Each row was made from one path, in order. Every step used is in the known rows, and no mark comes twice. Write each row's path.
Known rows
w/x/y/d: [-16.7 -30.0  -1.2  22.6  -3.9  18.2  -4.1  -7.2  -1.1   0.9 -41.0  32.3
  -2.6   2.3 -27.8  35.2  10.9 -10.2 -15.9  14.4   7.3  -0.1  47.5  -8.3
 -30.8 -12.1   8.2 -26.0  25.4  12.6]
v/d/w: [ -7.3 -28.1  18.0  52.3 -11.8  21.0  19.3 -13.5 -38.5  -8.7 -22.9  37.4
 -26.5  -2.8  -0.1  14.1  15.8 -21.6 -12.4  39.2  24.2   0.2  20.5  -4.8
 -40.9  -1.9  41.6 -22.5  34.6  14.4]
y/w: [  1.6 -11.4  -1.1  39.4  -6.6  20.8   9.0 -18.2 -27.4 -32.0  59.6  34.1
 -16.8  -7.3  -8.4  20.2  16.9 -21.6 -12.7  30.7  10.2   6.4  28.3  -3.8
 -35.8 -36.9  10.1 -38.7  33.5  29.4]
y/w/x/f: [-12.3 -23.9 -51.1  36.2  -2.8  19.7 -12.7 -12.1  21.3 -27.7  14.7  37.1
   3.8  -6.1 -24.0  20.3   0.5 -14.7 -21.5  58.6  14.7   9.8  21.3  -7.7
 -23.7 -25.4  13.1 -15.5  29.9  29.5]
u/x/y/w/v/f: [-15.6 -25.1  25.8  57.2  -7.8  12.9  34.0 -15.7  14.0 -47.7  48.0  26.4
  -3.2  -6.1   3.5  37.7   1.1 -17.6 -17.5  32.4  24.9 -11.3  14.3  -8.6
 -44.4 -10.0  18.8 -31.6  20.0  15.1]
x/y: [ -6.6 -38.6  -5.1  41.6  10.3  22.0 -10.8  -8.2  17.0 -31.8 -15.9  34.6
   3.5  13.8 -36.1  32.4   8.1   4.2 -16.8  38.2  21.2  10.9  34.8   6.2
 -36.7  17.2  17.5 -29.8  26.9   9.7]
t/d: [  1.5 -17.8 -13.4  40.7 -18.3  14.9   1.5 -14.9  22.6 -44.9  35.4  30.3
  12.8  24.2 -22.7  23.3  14.4 -25.0 -10.8  28.6  19.0   7.7  42.7  -4.3
 -32.6   5.7  33.9 -42.8  30.7  -0.9]
u/x/y: [-22.6 -31.8  -0.3  33.1  10.2  22.5   2.1  -9.4  19.5 -34.0 -10.6  34.4
   3.0  16.8 -36.3  32.0   0.6   0.9 -17.7  39.6  18.6   0.6  30.5   4.1
 -20.8  21.2  17.6 -35.1  25.4  11.4]
d/w/v: [-23.1 -28.1  -1.4  34.1 -16.6  22.0   3.6  -8.9 -13.6 -23.6  21.0  30.2
   0.7   2.9   6.6  52.5   7.7   5.2  -5.1  42.7  29.3  -1.6  22.7  -0.5
 -22.0 -29.6  32.7 -23.9  26.0  23.0]
u/x/y/d: [-19.4 -28.4   1.8  25.7  -3.4  19.5   9.8  -8.2  -4.6  -5.0 -33.5  33.8
 -10.1   5.8 -31.4  34.6  11.2  -4.7 -15.7  15.1   7.0  -3.3  47.8  -8.5
 -34.1  -7.7  10.4 -38.2  29.6   9.1]
u/x/v/f: [-11.1 -20.0  -4.5  62.4  -6.6  19.4  53.2  -4.9  29.5 -38.1  42.2  28.8
  -9.9   0.1  -7.8  23.8  -5.0 -13.6 -18.1  35.3  31.7  -2.7  26.5  -8.8
 -52.5  -8.7  31.0 -34.0  20.5   2.3]
u/x/v/d: [-14.6 -22.1  -8.7  43.6 -19.6  18.2  32.5  -7.6   5.3  -8.6  42.9  32.9
 -11.5   6.4  -1.8  22.8  -1.6 -20.9  -8.6  29.7  25.4 -10.3  28.3  -2.2
 -46.3   6.5  37.5 -25.0  23.5  -2.3]
w/v: [-17.5 -24.5 -13.3  24.9 -16.9  18.2  -0.6  -8.7   1.2 -31.1  51.9  27.3
  14.3   6.7   5.0  57.5   3.0   6.9  -3.0  37.2  28.2  -1.9  29.2  -0.8
 -27.4 -30.6  28.7 -27.0  27.9  14.5]
y/d/w: [-11.1 -24.0   7.6  39.9  -9.6  24.0  12.8  -9.5 -44.5   0.4 -46.5  37.5
 -28.6  -6.0 -12.3  23.2  22.0  -8.8 -12.4  28.7  15.3   4.5  38.0  -7.7
 -34.3 -31.1  27.8 -32.7  36.6  22.0]
y/d/w/v/u: [-23.8 -32.3  24.0  27.5 -20.4  19.8  25.5 -13.2 -21.4 -21.7  25.3  32.4
 -15.2  -5.9  19.1  40.6   5.5  13.7  -5.5  27.8  27.3 -14.5  55.4  -7.0
 -42.6 -10.4  49.7 -19.0  32.8   7.4]
w/x/v: [-19.9 -16.6 -45.3  29.5  -9.7  27.5  13.0   1.6  33.0 -14.6  44.7  30.5
   5.0   8.8 -13.4  35.3  -7.7  -5.3 -10.6  37.6  26.1   4.4  39.2   0.0
 -24.4 -19.4  22.6 -17.5  13.4  13.8]
u/x/v: [-21.9 -15.5 -39.1  34.4  -8.7  28.0  30.9  -0.2  26.9 -22.5  52.9  32.1
  -4.9  13.4 -19.8  32.8  -7.8   3.0  -9.5  38.3  26.8   1.1  38.4   2.2
 -27.3 -11.1  26.0 -34.2  19.8   9.0]
y/d: [ -4.3 -17.7  -6.7  26.6 -13.2  18.3  10.5  -8.7 -27.0  -3.8 -11.8  32.8
 -14.0  -3.7 -15.5  32.1  17.4  -8.6 -10.2  13.0  10.3   3.7  51.0 -13.1
 -45.6 -34.7  20.4 -37.8  38.6   8.9]
w/x: [-19.1 -12.4 -19.8  14.1  -6.2  22.4   2.5  -9.1   6.2 -23.1  19.6  29.1
  10.5   4.6  -8.9  28.2  -2.5 -21.4 -15.2  37.1  18.9   1.2  31.9  -6.7
  -8.6 -21.7  22.8 -15.1  23.7  18.3]

Which path is each row?
[-14.2 -33.8  12.8  44.9  -2.6  23.0   5.9  -8.4 -31.7   0.3 -66.1  38.1
 -26.7  -2.0 -24.0  25.3  20.0  -3.7 -15.3  29.5  13.7   5.4  36.8  -5.5
 -34.5 -11.8  21.9 -30.5  31.6  21.4] : x/y/d/w
[-11.5 -21.6  -8.4  40.5 -21.7  16.5  25.0  -9.3   5.8  -2.8  53.2  32.4
  -9.0   0.0   6.2  20.9   0.2 -32.2 -10.1  27.2  21.1  -8.4  26.4  -3.9
 -43.6  -2.0  27.2 -14.9  16.9   7.6] : y/w/x/v/d
[-11.8 -29.7  -7.3  38.5 -12.4  25.7  31.6  -6.7  12.1 -29.3  53.9  34.9
 -16.6   1.4   2.1  24.9  -2.7  16.2  -8.5  33.2  31.7  -3.8  63.2   0.1
 -54.0   4.3  49.2 -21.8  28.8  -2.1] : x/v/u
[-10.9 -30.2   3.4  55.4 -13.9  23.1  23.5  -8.5 -23.4  -2.2  -9.8  37.6
 -28.4  -0.4  -0.7  16.0  10.1 -16.2  -9.9  39.4  27.4   1.7  24.3   0.4
 -45.6  -1.9  40.7 -20.4  27.2  13.5] : x/v/d/w
[-17.8 -31.9 -42.1  42.0  -6.0  19.3  -5.0  -9.9  14.6 -14.0 -23.8  38.4
  -2.4  -5.9 -19.5  17.2  -1.0 -15.5 -21.8  63.0  21.7   6.3  16.5  -7.3
 -25.3  -6.9  28.3  -7.4  31.5  22.1] : v/d/w/x/f
[-34.2 -15.4  15.0  17.1 -15.3  19.6  36.6 -17.5  -6.2 -41.5  67.3  31.1
  -6.4   2.7   8.7  34.7  -4.0  -1.2  -8.6  33.0  20.8 -22.6  41.1  -5.5
 -15.8  -6.8  36.9 -32.3  29.7  11.7] : y/w/v/u/x
[-23.5 -38.6   7.4  37.1   5.5  21.5  -9.2  -9.4  13.5 -14.6 -41.4  34.3
   1.6   9.3 -24.2  25.1   3.1 -15.5 -19.8  39.7  18.6   1.6  23.5   3.3
 -20.5  23.7  20.2 -10.9  16.8  18.3] : v/d/w/x/y
[-21.9 -30.9  31.3  57.1  -9.6  13.0  35.9 -10.6   5.5 -31.2  -8.1  27.8
  -8.3  -4.8   1.9  40.2   3.9 -10.5 -17.4  31.0  28.3 -12.5  18.2 -11.2
 -42.5  -9.3  27.1 -28.9  20.5  11.7] : u/x/y/d/w/v/f
[-25.8 -17.6  -4.6  17.8 -10.1  23.7   7.0  -8.2 -18.4  -1.1 -29.3  32.9
  -7.7  -3.2  -7.6  24.7   6.0 -24.5 -15.7  30.7  13.8  -2.1  33.0  -9.6
  -8.0 -28.7  21.6 -13.3  22.8  25.5] : y/d/w/x
[-12.1 -23.0  -2.8  63.4  -6.6  21.1  43.0  -4.7  26.1 -26.7  22.8  29.0
  -9.4  -4.2  -3.1  22.5  -4.0 -18.1 -19.7  38.2  32.7   0.2  23.6  -7.4
 -47.4  -8.0  29.1 -19.8  15.6   8.8] : d/w/x/v/f
[-15.8 -24.0  17.2  36.8   1.7  20.7  13.2 -19.6  -7.4 -37.2  41.4  35.9
 -17.0  -0.7 -18.9  21.7   9.0 -13.9 -16.6  30.1   8.2  -4.7  32.2   0.6
 -28.7   2.3   9.2 -36.1  25.1  25.5] : v/u/x/y/w
[-12.9 -23.7 -14.2  39.2 -21.0  17.6  23.1  -6.6  10.9  -3.6  37.2  31.8
  -6.5   3.5   1.6  22.3  -3.1 -26.5  -9.7  29.1  25.9  -6.3  30.1  -3.3
 -44.8   3.9  34.0 -13.8  19.3   2.5] : w/x/v/d
[-24.9 -25.4   2.0  28.7 -11.5  17.4  -0.1 -14.9   4.2 -34.5  59.6  28.8
   7.2   3.0  -2.4  54.3   5.0  -4.3  -7.9  33.5  16.7  -8.3  21.0   1.3
 -16.9 -20.0   8.8 -31.2  20.1  27.8] : u/x/y/w/v
[-26.3 -16.2   9.1  19.1  -8.3  22.7  39.2 -15.0  -5.9 -39.3  39.8  33.1
 -10.1   6.3  -4.7  23.1  -4.4  -0.9 -12.8  35.4  22.5 -15.5  46.8  -6.9
 -22.8   3.4  44.1 -33.6  35.5   4.5] : v/u/x
[-19.1 -25.9   6.2  51.3 -14.2  23.1  32.4  -8.6 -20.7  -3.8  -7.2  37.3
 -26.4   1.0  -1.5  17.0   7.3 -17.4 -11.2  39.1  26.4  -3.7  22.5  -2.2
 -36.5  -0.5  39.9 -22.9  26.5  13.0] : u/x/v/d/w
[-17.7 -14.3 -38.2  33.8 -10.4  27.3  13.7  -2.4  24.2 -13.9  67.9  31.4
  -2.4   3.3 -10.7  31.5  -4.0 -13.6 -10.9  34.7  20.2   4.9  36.1   1.5
 -23.3 -26.8  12.1 -18.9  11.1  22.2] : y/w/x/v
[-37.3 -20.9  16.0  18.7 -14.5  22.5  36.1 -14.4  -9.1 -36.6  38.0  32.2
  -8.5   5.8   7.0  34.3  -4.3   4.2  -9.1  37.1  25.8 -21.3  39.5  -4.8
 -14.9  -0.6  45.5 -29.2  29.4  10.2] : d/w/v/u/x
[ -2.9 -25.2   5.3  45.3   3.9  21.6  -2.8 -17.2  -8.8 -32.7  32.3  35.7
 -14.5  -2.1 -23.1  23.5  16.5 -16.0 -16.0  32.4   8.3   7.6  28.0   1.7
 -35.6 -10.8   1.3 -36.7  27.5  28.7] : x/y/w
[-26.0 -34.5   6.4  33.3 -15.8  20.0  -1.5  -7.7 -11.7  -9.7  -9.4  30.7
  -2.1   1.6  -3.2  55.7  11.9   7.2  -5.9  31.6  21.5  -4.8  30.0  -1.7
 -24.6 -24.0  24.0 -25.0  24.4  21.6] : x/y/d/w/v
[-24.1 -33.4  24.5  38.3  -4.0  24.1  18.9 -10.9 -29.5  -2.3 -58.9  38.4
 -29.5  -1.9 -16.4  22.4  15.4  -1.5 -15.7  28.3  14.7  -3.3  44.1  -5.4
 -30.4  -2.6  29.6 -28.9  30.5  18.6] : v/u/x/y/d/w
[-14.0 -17.7  -5.0  29.7 -18.3  17.6   1.8 -14.4 -11.1 -32.1  80.3  28.4
   5.2  -2.3   7.4  53.8   9.9  -6.6  -4.0  31.8  19.0  -5.0  24.1  -1.6
 -27.0 -40.2  16.2 -31.0  25.6  26.7] : y/w/v
[-35.9 -19.6  15.6  21.8 -18.4  19.1  35.2 -16.4   2.5 -40.4  43.6  31.0
  -3.0  12.6   3.5  33.2  -3.3  -2.4  -8.3  34.6  24.3 -22.1  43.3  -4.6
 -12.3   9.6  47.2 -32.8  27.3   5.9] : t/d/w/v/u/x
[-12.7 -30.3  18.0  41.6 -22.3   9.8   9.8 -17.1 -11.3 -16.5  44.7  30.7
  -3.4  -2.3  11.7  37.7   8.2 -23.9  -6.2  25.1  19.6 -13.0  18.1  -1.5
 -46.6  -0.9  25.6 -21.2  24.9  11.5] : x/y/w/v/d
[-30.9 -38.4  12.4  27.3   3.5  20.5   7.4 -11.5  23.4 -38.4   3.5  32.9
   4.2  14.5 -21.7  38.4  -4.6  10.3 -15.0  37.2  22.5 -10.8  39.2   4.3
 -23.4  30.0  27.9 -27.9  22.4   6.8] : w/v/u/x/y
[-24.3 -27.1   2.4  30.0 -21.0  19.7   3.7  -8.1 -21.9 -10.1   3.5  30.8
  -4.5  -1.7   6.5  54.7  11.4   3.7  -4.3  30.9  22.4  -5.6  30.1  -5.5
 -25.9 -36.3  28.2 -25.8  26.8  21.4] : y/d/w/v
[-20.3 -26.5  -9.3  29.0 -13.1  24.6  31.0  -6.6  17.9 -24.9  54.7  32.6
  -9.9   1.5   4.1  25.3  -8.4   8.1  -9.7  32.0  29.9  -7.1  62.2  -1.6
 -41.1   3.9  46.3 -12.2  22.3   2.2] : w/x/v/u
[-38.5 -20.5  17.8  14.3 -16.7  21.2  36.8 -14.3 -13.7 -27.4  27.1  32.2
 -11.6   1.5   8.1  37.0  -1.6   2.8  -8.7  30.3  20.8 -22.4  45.4  -8.4
 -17.2  -4.7  42.4 -30.1  29.5   9.5] : y/d/w/v/u/x
[-21.3 -34.4  -9.4  27.6   8.4  22.3 -14.1  -7.8  26.6 -25.8 -17.5  32.2
  12.9  12.9 -31.2  32.7  -0.9  -8.0 -19.1  39.2  18.5   6.8  32.1   3.3
 -18.4  14.7  13.8 -17.3  18.3  15.7] : w/x/y
[-10.3 -26.9   9.1  36.8 -25.8  11.0  14.1 -13.5 -12.0 -15.0  41.5  29.0
  -0.1   1.1  15.8  39.1   5.1 -18.4  -4.4  28.1  27.0 -12.3  22.1  -3.7
 -47.3  -6.0  39.7 -19.7  29.5   2.1] : w/v/d
